Each row was made from one small tree. Brackets hold a mark, then the marks that hang from it, in the order of their numbers. Every link used is in the known rows. Write each row's tree.
Known rows:
{J_896 {J_80 J_439}}: [-10  10  -2 -10  -1   4  12 -10  -7  -1  -8   6   6   0   5   1  -2  -3
  -4   0 -15   4   2   5  -1   4  -2  -6  -6  -2  10  -5  -6  16 -19  -6
  -1  18   7  12  -7   8   6  -2   0  -9  -1  -7   1  -1 -10  -4   2]
{J_80 {J_439 J_456}}: [-16  24  -5  -3   4   7   8   0  -9  -2   4  14  18  16   9   4  -5  -8
 -18  -1  -4  -8   1   5 -14   2  -2  -7 -13 -35  -2  17  -2   6 -13  -8
  30  20   7  -2  -8  -9   7 -13  15 -11  -2  -4   9   1  -6   1   4]
{J_896 {J_80 {J_751 {J_439 J_98 J_456}}}}: [  9  37   8  -2   4  -4   1 -26   5   3  34  17   3  19   2  33 -13  -1
   3  -7 -46  20  -9 -28  14  -9  -3  11 -11  14   8   5 -11  32 -31  -4
  26  18  11  18   5   9   9 -15  -8 -16  -5  -3  27   7  -1  14 -17]
{J_439 J_80 J_456 J_751}: [ -2   1   3  -4  11  -4   2 -23  16   2  52   5  29  22 -15   4  -5   5
  -6   0 -20  12  19   8   9 -12  -3  -2   3 -40   0  15 -17  24 -26   5
  27  -2  -6  -2   0   2   2   4  27  -3   6   0  -3   5   6  28  -7]
{J_456 J_439}: [ -3   2  -3   3  11   1  11  -5  -3  -2 -13  -3   5   0   8   4  -9   5
  -4   1 -14   3  -4  -5   5  -3  -2  -5   3 -12  -1   3  -9  19 -14  -4
  -1   5   2  -9  -3  -2   9  -5  -6 -21  -3   1  -3   3  10 -11   5]
{J_751 {J_439 {J_80 J_456 J_896} J_98}}: [  8 -11  19 -21  11  -7   0  -7  27   3  37  33  -9  23 -14  42  -5   0
  -5  -9 -12   5 -15 -16  31  -7  -1 -11  -9  23  -5  25  -6 -17 -18   5
  15   8  -9 -23  -9   7  27   5  16 -15   2   4  24   4  -3 -13  -7]
{J_98 {J_80 {J_439 J_751} J_456 J_896}}: [-22 -11   5 -37   4   4  -2 -17 -16   0  34  31  45   6  -9 -11  10  -5
 -18 -13  -1  -5 -27   5 -23  11  -9 -20 -28 -13   4  22  -5  -2 -14   8
  -2  18  -8   1 -12  13  38  10  55 -12  21  -2  24  -3  -6  -3   5]
{J_98 {J_439 {J_80 J_751}}}: [  4   0  12   6   5  -1  34 -33  -8  15  12  -2  14   0  -5  24   4   3
   1  -4 -26   0  26   6 -11 -15  -5   4   2   0   6  22  -9  33 -33   6
  17  26   6   6   3  13  -8  16   4   3   2   9  -4   4  -1   0  -6]
{J_456 {J_439 J_80 J_98}}: [ 14   2   7 -11  16  -7  16 -19  17   1   3   1  -2   8  -2  26 -22   4
  -2   4 -36  -4  12 -14  10  -3  -3  -4   7   4  -5  22 -23  34 -25  -1
  17  11   7 -20  -6  -2   2   0  -1 -24  -9   4   0   7  12 -11   3]
{J_751 {J_439 {J_98 J_80}}}: [  9  -2  -1 -19   4  -7  -4   4  10   5  -3  14  -6   7   5  11 -16   0
  -1 -12 -33   2 -27 -25 -18  13  -2  -4 -19  10   3  36  -6  -2 -13  -1
   6  16   2   7  -3  10  11  -4   8   5  -3   3  30   2   6  17 -16]
{J_896 J_80}: [ -1  13  -4   3  -2  -2  -2 -16   2   0   1  -2   3  -4  -3  -1  -3   1
   3   0 -18  13   5   1   8  -4   0   1   4  -2   9 -14  -2   9  -9  -8
 -11   2  -4  15   2  12  -5   2 -11  -4   3  -9  -3  -1  -3   6   0]
{J_896 {J_80 {J_456 {J_439 J_98}} J_751}}: [ -1  30  10 -17   5   0   8 -39  -5  -6  10   2  22  -4  -4  21   5   3
   0   1 -21   7  -5 -29   0  -8  -7   0  -8  17   7 -13 -18  43 -31   4
  10   3  15   5  -3  10  16   4 -13 -38  -8  -3   6   5   6 -32   8]
{J_439 {J_80 J_896}}: [  8  -9   7  -4   6   0  10 -21  10   3  34  16  -2   6 -13  23  -5  -1
  -4  -3 -23   6   9   4  34 -11   0  -9   7  16  -4  10  -6  -4 -14   5
  -1   9 -17 -19   4   6   9   6  17  -7  10  -2   0   0  -4  -1   3]
{J_439 {J_80 J_751 J_896} J_456}: [  6  21  12   7   7   5  12 -42  -1   7  60  22  21  17 -13  33   1  -2
 -12  -3 -42  14  13   2  27 -19  -3  -3   3  -4  -3   5  -8  27 -24  11
  23  13  -4 -10   9   2  15   0  23 -12  13  -5   8   5  -3   3   0]
{J_456 {J_439 {J_98 {J_80 J_896}} J_751}}: [  9  -4   7 -34  16 -10  -2 -24  -7   3  39  21  22   3  -1   8 -19   0
  -3  -5 -42   5 -24 -12   6  12  -8 -11 -16  28  -3  22 -16  24 -22   5
  -6  14 -15  -3   8   8  30   3  41 -31  12   2  30   2  15   5  -5]
{J_98 {J_80 J_439 J_456 J_751}}: [-22  11   1 -19  -6  11  14 -24 -22   0  -1  11  41  -8  -2  -2  27  -3
 -13 -12  -9  -8 -13 -13 -57   5  -8 -14 -25 -34   9  24  -7  21 -17  16
   9  11  15  14 -14  14  23   5  22   2   7   1  11   3 -10 -16  12]
{J_80 {J_439 J_98} J_751}: [  9  15  18 -27  -3   3  14 -13 -15  -1  10  17   9   4  11  22   4  -8
  -4   0 -11 -13  -7 -13 -19   9  -6  -1 -14  35   1  11 -12  27 -26  13
  24  25  22  11  -6  -5  13   3  14 -14  -7  10  18   4  -8 -21   0]
{J_80 J_456 {J_751 J_439}}: [ -2   0  11  -2  -1   1   8  -5  -2  -2   6   9  11   6  -3  15  18   6
   0 -12   0   7 -22 -21 -13 -10  -4  -1 -17 -10   8   1  -5   3 -12  10
   5  -2  15  11  -8  11  22  -1  -8  -5   2   7  14   6  -5  -9  -7]
{J_751 {J_439 J_80 J_456}}: [  1   5  -1  14  12  -5  12  -7  22   5  16   9  -3  25  -4  21 -14   5
  -8  -9 -30  14   8  -9  10 -15  -1  -2  -1 -42   0  28 -10   9 -29  -3
  25   9   0 -10  -9   5   4 -15   3   2  -4  -2   8   8   2  28 -13]
{J_80 {J_439 J_98 J_751} J_896}: [  8  -8  25 -48   7  -4   3  -3  -6   1  45  35  15  19   3  10  -4 -10
  -3   1  -4  -9 -19   6  15  20  -6  -7 -18  48  -5  11 -11   8 -18   7
  12  27  -8  -2   0  -6  28   5  48 -28   9   6  28  -1  -6  -9 -10]
{J_439 {J_80 J_896} J_98}: [ 17  -2  16 -19   7  -3   0 -20  17   4  42  23  -9  15 -12  32 -11  -4
  -1   1 -26   1   1  -4  34  -5  -1  -8   4  48  -9  19 -10   5 -15   5
  11  14 -14 -23   5   0  11   7  22 -14   3  -1  13   1   4  -7  -1]
{J_896 {J_80 {J_439 J_98 J_456}}}: [ -8  39  -2 -20   4   4   1 -16  -1  -1  17  19  12  17   5  15 -16 -12
 -13   3 -24   0   2  -7   0   4  -4  -2 -13  -1   4  13  -9  23 -23 -16
  37  30   5   2  -4  -4   4 -13  10 -24  -9 -11  18   1  -5  -2   2]
{J_456 {J_439 J_98}}: [  6   9   5 -14  11  -5   5  -6   0  -3  -5   1  -5   4   9  13 -15   0
  -2   4 -16  -2  -9 -15   7   5  -3   0  -3  18  -5  11 -13  23 -18  -4
   8  12   9 -12  -1  -7   8  -6  -3 -29 -11   3  10   5  13 -16   3]
{J_896 {J_80 {J_751 J_439}}}: [ 10   8   8   5  -1  -4  14 -18  -5   1   9   0   1   3   0  14   2   6
   8 -11 -38  24  -8 -17   9  -8  -1   6  -6  14  12  -9  -9  26 -29   4
  -9   8  10  32   4  19  13  -5 -18  -6   3  -1  12   6  -6  12 -18]

Write each row's tree:
[-11  20   5  -1  -7   3   3 -34  -8  -4  17   0  22  -6 -14   8  18   3
   2  -3  -5  14   1 -14  -5 -13  -4   1  -5  -5  15 -21  -6  20 -15   8
  -1 -11   7  20  -2  16   9   5 -10  -9   6  -6  -4   2  -8 -14   5] -> {J_896 {J_80 J_456 J_751}}
[  8   3  25 -29   3  -3  -5  -7   0   0  42  33   2  15  -6  41   9  -2
   1 -11  -8   4 -36 -28  22  -1  -5  -4 -20  53  -1   8  -2  -2 -13  11
  11   9   3  -4  -1   6  34   3  11 -20   6   5  35   4  -5 -25 -13] -> {J_80 J_456 {J_751 {J_439 J_98}} J_896}
[ -5   7  10 -29  11 -10  -7 -23   7  -6  23   2  29   4  -9   0 -11   4
   4   4  -6   8  -8 -17  10   0  -7  -1 -11   0   7 -11 -21  28 -28  -4
   5  -5   1   2  -5  10  17   6   3 -39  -2  -1   8   5  13 -11   1] -> {J_896 {J_80 {J_456 {J_439 J_98 J_751}}}}
[ -8  13   1 -12  -4  10  21 -23 -25   4  -4  12  27  -8   7   4  11  -4
 -11 -10 -38  -6 -10  -8 -53   9  -6  -9 -17 -10   8  21  -9  30 -21  14
   7  23  18  21  -5  11  15   3  25   6   5   2  12   2  -8  -2   1] -> {J_98 {J_80 J_439 J_751}}
[-18 -12  11 -30   1   2   5   4  -4  -7  11  15  36  13  -5 -15  16  -1
  -5  -3  30  -9 -10   3 -23   6  -6 -11 -21 -23   3   7 -10   3 -15   7
  14   1   3   6 -18   1  24  10  26 -15   6   6   5   1  -8 -11   1] -> {J_80 {J_439 J_751} J_456}
[-15  -8   8   3   8  -6  22 -18   6  11  -1   1  14   5 -15  11   5   2
  -8  -1  11  -6  22  11  -7 -18  -4  -7  -7 -27   4  27  -1   5 -14  -7
  18  20  -3 -12 -12  10  -2  19   7  -2   0   3 -11   1   1  -8   6] -> {J_98 {J_439 {J_80 J_456}}}
[-27   1 -10  -3   2  -3   7 -15 -16  12 -12   6  23  -6  -7  -5   6  -2
 -14  -9   0 -10  -2   1 -35  -3  -7  -7 -22 -34   9  36  10  -6  -4 -10
   4  17  -8   0  -7  17   0   9  14   6   0   1   5  -3   6  -4   8] -> {J_98 {J_80 J_456} J_439}
[ -5  -3  21  -5   8   1  28 -38 -12  13  30  19  24   6 -17  32  16  -1
  -8  -7  -8  -1  12   4  18 -18  -7  -6  -9  13   3  19  -1  13 -25   9
  14  25 -11 -10   0  14  14  24  21 -10  14   4   3   3  -3 -19   5] -> {J_98 {J_439 {J_80 J_456 J_751 J_896}}}
[ 12 -24  16 -17   9  -6   6 -25  12   4  58  16  18  14 -18  10  -3   5
   2  -2 -21   9   7  12  28  -6  -3  -7   6   9  -2   0 -16   6 -21  11
  -3   8 -19  -7   5   9  18  12  37  -8  18   4   1   1  -1  12  -7] -> {J_439 {J_80 J_896} J_751}
[ 12  10  11  -9  15  -6  -1 -13  25   8  51  32  -8  36  -6  45 -20  -2
 -10  -7 -43  11  -7 -13  45  -8  -1  -5  -8  14  -8  36  -8  -2 -25  -6
  31  25 -11 -22   1  -1  19 -11  21 -19   2  -3  32   5   3  15 -13] -> {J_751 {J_439 {J_80 J_896} J_98 J_456}}
[-10 -24  20 -19  14  -8  15 -26   4  11  51  19  27  16 -22  10   6   3
  -7  -5   6  -1  13  21  18 -12  -7  -9 -10  -4   2  23  -3   0 -23   0
   8  18 -25 -11  -3  14  17  23  39 -16  17   7   5   0   2   1  -2] -> {J_98 {J_439 {J_80 J_456 J_896} J_751}}
[ 23 -13  18 -19  12  -9   7  -5  25   7  34  29 -23  24  -4  40 -20  -2
   2  -8 -34   5 -12 -13  41  -2  -1  -7  -2  45  -7  24 -12  -5 -24   2
   8  19 -12 -16   0   4  19   0  15 -11   3   3  23   4   0   3 -16] -> {J_751 {J_439 {J_80 J_896} J_98}}
[ 22   4  24 -23   3  -4  12 -36   5   5  53  25   5   8 -12  43  -1  -3
   2  -3 -37   6   3 -10  26  -7  -4  -1   4  53  -4   7 -15  24 -26  19
  12  16   0 -11   7   2  12   8  23 -10  10   4  17   4  -2 -16  -3] -> {J_439 {J_80 J_751 J_896} J_98}
[ 11  14  10 -27  -1   1  -5 -34 -16   7  38  24  12  -5  -3  25   0  -6
  -6  -7 -42   1 -23 -18  -7   7  -6  -6  -9  55   0  12  -6  15 -14  14
   0  20  -7   4  15  10  21   6  29  -5  11  -3  28   0   1 -12  -2] -> {J_439 {J_98 {J_80 J_751 J_896}}}
[ -2  37  -2 -10   0   2  -6 -33  -8   7  34  18  24   1  -2  15  -2  -7
  -9  -4 -41   4  -3 -24 -27   1  -5   2 -14  -8   1  28  -8  30 -17   6
  33  12  11   9   5   4   4  -7  23  -1  -1  -3  24   4   4   7   1] -> {J_439 {J_98 {J_80 J_751}} J_456}
[-22   7 -12  -1   9   3   6 -14  -8  -2 -13  -3  30  -8  -1  -7  -2   6
 -16  -9 -12  -1 -13 -16 -33  -1  -5 -15 -14 -45   3  21  -4  11  -9  -1
  -4  -4   1 -12 -11  13  17  -2   5 -14   2  -2   5   2  12 -11  14] -> {J_98 {J_80 {J_456 J_439}}}
[-17   5  -7  -7  12   2   2 -17 -13   0   7  15  25  -4  -6   4  -3   0
 -18 -11 -19   4 -21  -8  -4  -4  -5 -19 -17 -10   0  19   1   2  -6   0
 -14   5 -16 -21  -4  12  29  -1  22 -22  11  -6  14   1   8 -20  13] -> {J_98 {J_80 {J_456 J_439} J_896}}
[  2   7  17 -16   0   8  22 -15 -28   1  28  26  14   1   7  20  11  -7
  -9  -5 -18  -5 -13   6   7   6  -4  -8 -11  31  -1   2  -5  17 -20  15
   0  25   3   6   2   1  26   4  26 -16  11   2  17   0 -13 -18   0] -> {J_80 J_439 J_751 J_896}
[ -1  22  14   9  14   1  27 -44 -14  17  51  21  22  19  -8  38   1  -3
 -13  -4 -37   8  22  11  22 -20  -6   0  -4  -3  -1  25  -4  22 -33  -2
  34  38 -15  -8  12   5   8   5  30 -13  11   0  11   2  -1   6  -5] -> {J_98 {J_439 {J_80 J_751 J_896} J_456}}
[-13   8  -2  -9  16  -5   4 -28 -21  18  51  26  38  16  -6  -1 -11  -4
 -15  -9 -27   6  -2  18   1   2  -8  -6 -22 -16   2  35   6   6 -21 -11
  15  32 -30   0  13  13  15   1  53 -12  18  -6  27  -4  10  31  -8] -> {J_98 {J_80 J_896} {J_439 J_456 J_751}}
[  0  38  12 -20   2   7  10 -19 -16   1  29  25  19  14  10  24   1 -10
 -14   3 -17  -7  -5 -14 -14   7  -6   0 -18   5  -2  16 -13  31 -27   4
  49  29  18   6  -5 -10  14 -10  21 -17  -8   3  24   6  -5 -10   0] -> {J_80 {J_439 J_98 J_456} J_751}
